What can hang from each mark:
sibifo: vasum
tenav: pimike sofad zute
pimike: tenav
vasum: sibifo
zugozen: tuko
zute: tenav tuko
tusigep: pavu tuko
pavu: tusigep
tuko: sibifo tusigep zugozen zute
sofad: tenav

Each row was made from one small tree. The marks that hang from a mark follow it in brackets, in alphabetical order. Every link used is in the known rows. Write each row's tree.
Known rows:
tuko{sibifo{vasum} tusigep zugozen zute{tenav{pimike sofad}}}: [ 14  -8  -5  25 -23  51 -31  44   7 -79 -14  -1   6   0   8  21  -9 -12
  57  14 -34  28 -22 -11 -30]
pavu{tusigep{tuko{sibifo zute{tenav{pimike}}}}}: [  0 -15 -14   5 -15  12 -34   2  35 -22  -4 -18 -18   3  -3 -13 -21  -2
  -2  -1 -11  16  30   8  -1]
tuko{sibifo tusigep zugozen zute{tenav{pimike}}}: [  8  -8 -13  11 -27  56 -40  57   7 -78 -10  -2   8  -4  -7  13 -13 -30
  80  18 -37  31  -7 -13 -48]
sofad{tenav{zute{tuko{sibifo tusigep}}}}: [ -5  -2  40   6 -34  36 -17   2  -1 -24  -5   3  10  -8   0  -7  -8 -10
  -3  -1   5   0  44  -4 -17]
tenav{pimike sofad}: [  3   0 -20  10   3 -32  38 -22 -14 -50 -27  10   9  -7   9  35   4   9
 -10  13  11 -13  20  -5  20]
zugozen{tuko{sibifo tusigep{pavu} zute{tenav{pimike sofad}}}}: [  1 -17  22   4 -40  18 -18  26   0 -35  26   8  24 -11  14  26 -17  -7
   9  -6 -12   6 -13   6 -14]
pimike{tenav{sofad zute}}: [ -6  14  13  10  11  41  14 -11 -13  -3 -22  -7   1  -5  15  11  11  -6
 -10  -8  10  -8  18 -10   0]
tenav{pimike sofad zute{tuko{sibifo tusigep{pavu} zugozen}}}: [ 12  -4  14  17 -30  -3  13  11 -29 -81   0  14  21   2   5  69  -4  -9
  36  20   2  -8  40 -13   2]
tuko{sibifo{vasum} tusigep{pavu} zugozen zute{tenav}}: [ 14 -13  26  30 -45  74 -50  75  12 -59  26  -9   9  -1  -1   4 -19 -11
  57  14 -44  28 -41  -8 -41]
tusigep{pavu tuko{sibifo}}: [ -8 -15  34   4 -34  22  -8  47   4  -5  44 -14   9   1  -5 -14 -29  14
 -22   8  -7  -1   6  13   2]
zute{tenav tuko{tusigep zugozen}}: [  9  -4 -21  -9 -30  18  -2  24 -11 -35  11 -22  13  -6  -3  60  20  -7
  27 -11 -25  29  -1   5 -10]
vasum{sibifo}: [  4   6  15 -15  16  -7 -13   5   6   6 -21   7   2  -9   2   8 -23  -2
   7   1  11   4  14  -1 -14]
pavu{tusigep{tuko{sibifo{vasum} zugozen zute{tenav{sofad}}}}}: [  3 -14  -9  10  -9  26 -29   8  37 -22  -9 -29 -16   3   8  -6 -14   8
   4   2 -17  28  11   7   8]
zute{tenav tuko}: [ 12   4 -17 -12 -29  -1  13  -8  -8 -11  19 -12   7  -7  -9  40  17  -6
   1 -23  -5   6  14  15  -6]
pimike{tenav{zute{tuko}}}: [ -1  11  12   6 -10  31   0  -8 -15  13   3  -1   1   0   4  12  10 -11
   4 -18   8   2  30  -1 -12]
zugozen{tuko{sibifo{vasum} tusigep zute{tenav}}}: [  4 -15  19   2 -30  21 -32  13   7  -7  23  10  13  -2  19  13 -11  -4
   3 -19 -15  13 -24  11 -14]
pavu{tusigep{tuko}}: [ -6 -17  -8   1  -1   1 -26  -3  30   2  -5 -27 -18   6   6  -7 -12  12
 -23  -1  -7  18  20   8  19]
pimike{tenav{sofad}}: [ -8  14  -3   6  20  30  26  -7  -8   5 -31 -11   4 -12  18   5  12   7
 -21  -9  13   4   8  -3   7]
pimike{tenav}: [ -8  11  -2   6  10  32   8  -2  -5  21 -12  -4  -1  -8   7  -8   8   1
 -12 -12   5   7   9   1  -7]
tusigep{pavu tuko{zugozen zute{tenav}}}: [  2 -18   9   7 -66  24 -10  45   9 -31  53 -40   6   0 -12   8 -11   0
  16   1 -35  17 -12   9  -7]
zute{tenav{pimike sofad} tuko{sibifo{vasum} tusigep{pavu}}}: [ 15  -4   4  13 -35   9  10  17 -18 -59  13   5  19  -9   5  60   1   9
 -12  -4  -5   0  10   9   0]
zute{tenav}: [  1   5 -14  -5  -7  21   4  -1   0 -11   9  -9  -1  -9  -8   8  11  -9
  -7  -9 -16  -6  -6   4  -9]

Which tree is each row?
[ 14  -6   9   8 -39  40 -11  45  -9 -34  33  -9  18  -7  -2  45   2   3
  22  -4 -24  24  -9  11 -16]	zute{tenav tuko{sibifo{vasum} tusigep{pavu} zugozen}}
[ -7 -14  -1   1   4  14 -30   7  32   0  -8 -18 -16   4   5 -17 -21  10
 -17   3  -4  18  25   9  12]	pavu{tusigep{tuko{sibifo}}}
[ 11  -4 -35  -1 -28  -4  24   8 -20 -71  -8 -15  19 -11   3  85  22  -1
  20  -2 -17  21  13   2   4]	zute{tenav{pimike sofad} tuko{tusigep zugozen}}
[  8  -6 -13  12 -19  55 -26  53   5 -89 -23  -7  11  -6   1  22 -11 -26
  74  19 -32  29  -8 -16 -38]	tuko{sibifo tusigep zugozen zute{tenav{pimike sofad}}}
[ 11   0  14   1 -29   4  -7   0 -15 -16  22   1   5  10  -6  36   5 -17
  42  -3  -4   3  26  -4  -9]	tenav{zute{tuko{zugozen}}}
[ 11  -4   3  11 -25 -26  14 -17 -29 -70 -12  11  12   8   9  73   5  -9
  12   6   8 -15  42 -13  12]	tenav{pimike sofad zute{tuko{tusigep}}}
[  8  -5  41   6 -32  22 -27  25 -15 -25  26   8   9  11  -3  28 -11 -17
  26   0  -1  -6  22  -7 -16]	tenav{zute{tuko{sibifo tusigep{pavu}}}}
[ 10  -6 -12   4 -40  -8  19  10 -21 -64   9 -11  20 -11   0  77  12   2
 -11  -6 -10   2  11   4   6]	zute{tenav{pimike sofad} tuko{tusigep{pavu}}}
[  3  -8  16  -6 -24   2 -13   1   8   6  22  15  15  -6  11  -3 -15  -8
  21 -13   4   9   0  12 -14]	zugozen{tuko{sibifo zute}}
[ -2   7  25  12 -17  53 -10  24 -16  -2  10  -2   9  -3   4  15   1 -10
  19  -6  -1   9  22  -4 -20]	pimike{tenav{zute{tuko{sibifo tusigep{pavu} zugozen}}}}
[  1 -20  13   4 -48  -2 -11  12  -3 -33  29  -4  21  -9  14  41  -4  -4
   0 -12 -18   5 -22   4  -2]	zugozen{tuko{tusigep{pavu} zute{tenav{pimike sofad}}}}
[ -2  10  24  13  -6  52   8  19 -19 -18  -9  -9  13  -7  15  29   5  -4
  10  -3   7   7  20  -8  -5]	pimike{tenav{sofad zute{tuko{sibifo tusigep{pavu} zugozen}}}}
[ -3 -16   2   7   2  13 -32   3  33   5  -3 -16 -18   7   9 -18 -20  17
 -24   0  -5  17  20  12  16]	pavu{tusigep{tuko{sibifo{vasum}}}}
[ 14   5 -31  -4 -27 -23  38 -24 -17 -45   0  -4  13 -12  -3  64  21   0
  -6 -13   3  -2  29  11   8]	zute{tenav{pimike sofad} tuko}
[ 12  -7   7  17 -36 -16  17   1 -30 -80   2   7  19   4   6  80   5  -7
  29  15  -1  -8  34 -14  10]	tenav{pimike sofad zute{tuko{tusigep{pavu} zugozen}}}
[  2 -15  11  11 -57  32  -3  51   7 -51  42 -25  11  -5 -10   6 -23   0
  23  12 -25  13   4   8 -12]	tusigep{pavu tuko{sibifo zugozen zute{tenav{pimike sofad}}}}
[  4  -9  19   8 -14  43 -53  48  13 -42 -19   2   0   6   3 -13 -27 -24
  44   7 -11  18  -7 -13 -37]	tuko{sibifo tusigep zute}
[ 14   2 -30  -5 -37 -21  19 -18 -14 -29  20   3   9  -8 -14  50  16  -7
   4 -16  -5   0  31  15  -7]	zute{tenav{pimike} tuko}
[  5 -19  34  10 -44  26 -33  27   5 -10  42   8  18  -5  16  13 -17   0
   1 -14 -17   9 -30  11 -15]	zugozen{tuko{sibifo{vasum} tusigep{pavu} zute{tenav}}}
[  9  -4   4  -1 -37  41  -7  52 -10 -41  26 -12  21 -11  -7  45   1  -7
  34   0 -22  23   0   7 -22]	zute{tenav tuko{sibifo tusigep{pavu} zugozen}}
[ 16  -2 -20   8 -23  13  16  15 -17 -66  -4   1  19  -9   7  68  11   6
  17   0 -13  19  10   6  -2]	zute{tenav{pimike sofad} tuko{sibifo{vasum} tusigep zugozen}}
[ -6 -15  -8   2   3  19 -27  16  32  -7  -7 -22 -12   2   5 -11 -17  10
   3   9 -10  28  23   7  10]	pavu{tusigep{tuko{sibifo zugozen}}}
[ 11  -4 -11   6 -34  20  18  36 -20 -76   8  -6  28 -16  -1  70   4  -1
  27   9 -14  15  15   3  -7]	zute{tenav{pimike sofad} tuko{sibifo tusigep{pavu} zugozen}}
[ 13   3 -19   9 -28  41 -13  30  10 -56   5   5   5  -9 -16  -5 -10 -30
  84  13 -23  20   9  -3 -47]	tuko{sibifo zugozen zute{tenav{pimike}}}
[  1  -9 -20  -5 -33  23 -11  25  12 -36  13 -18  -1   2  -9  -3 -12 -10
  33   1 -23  22  17  10 -18]	tusigep{tuko{sibifo zugozen zute{tenav{pimike}}}}
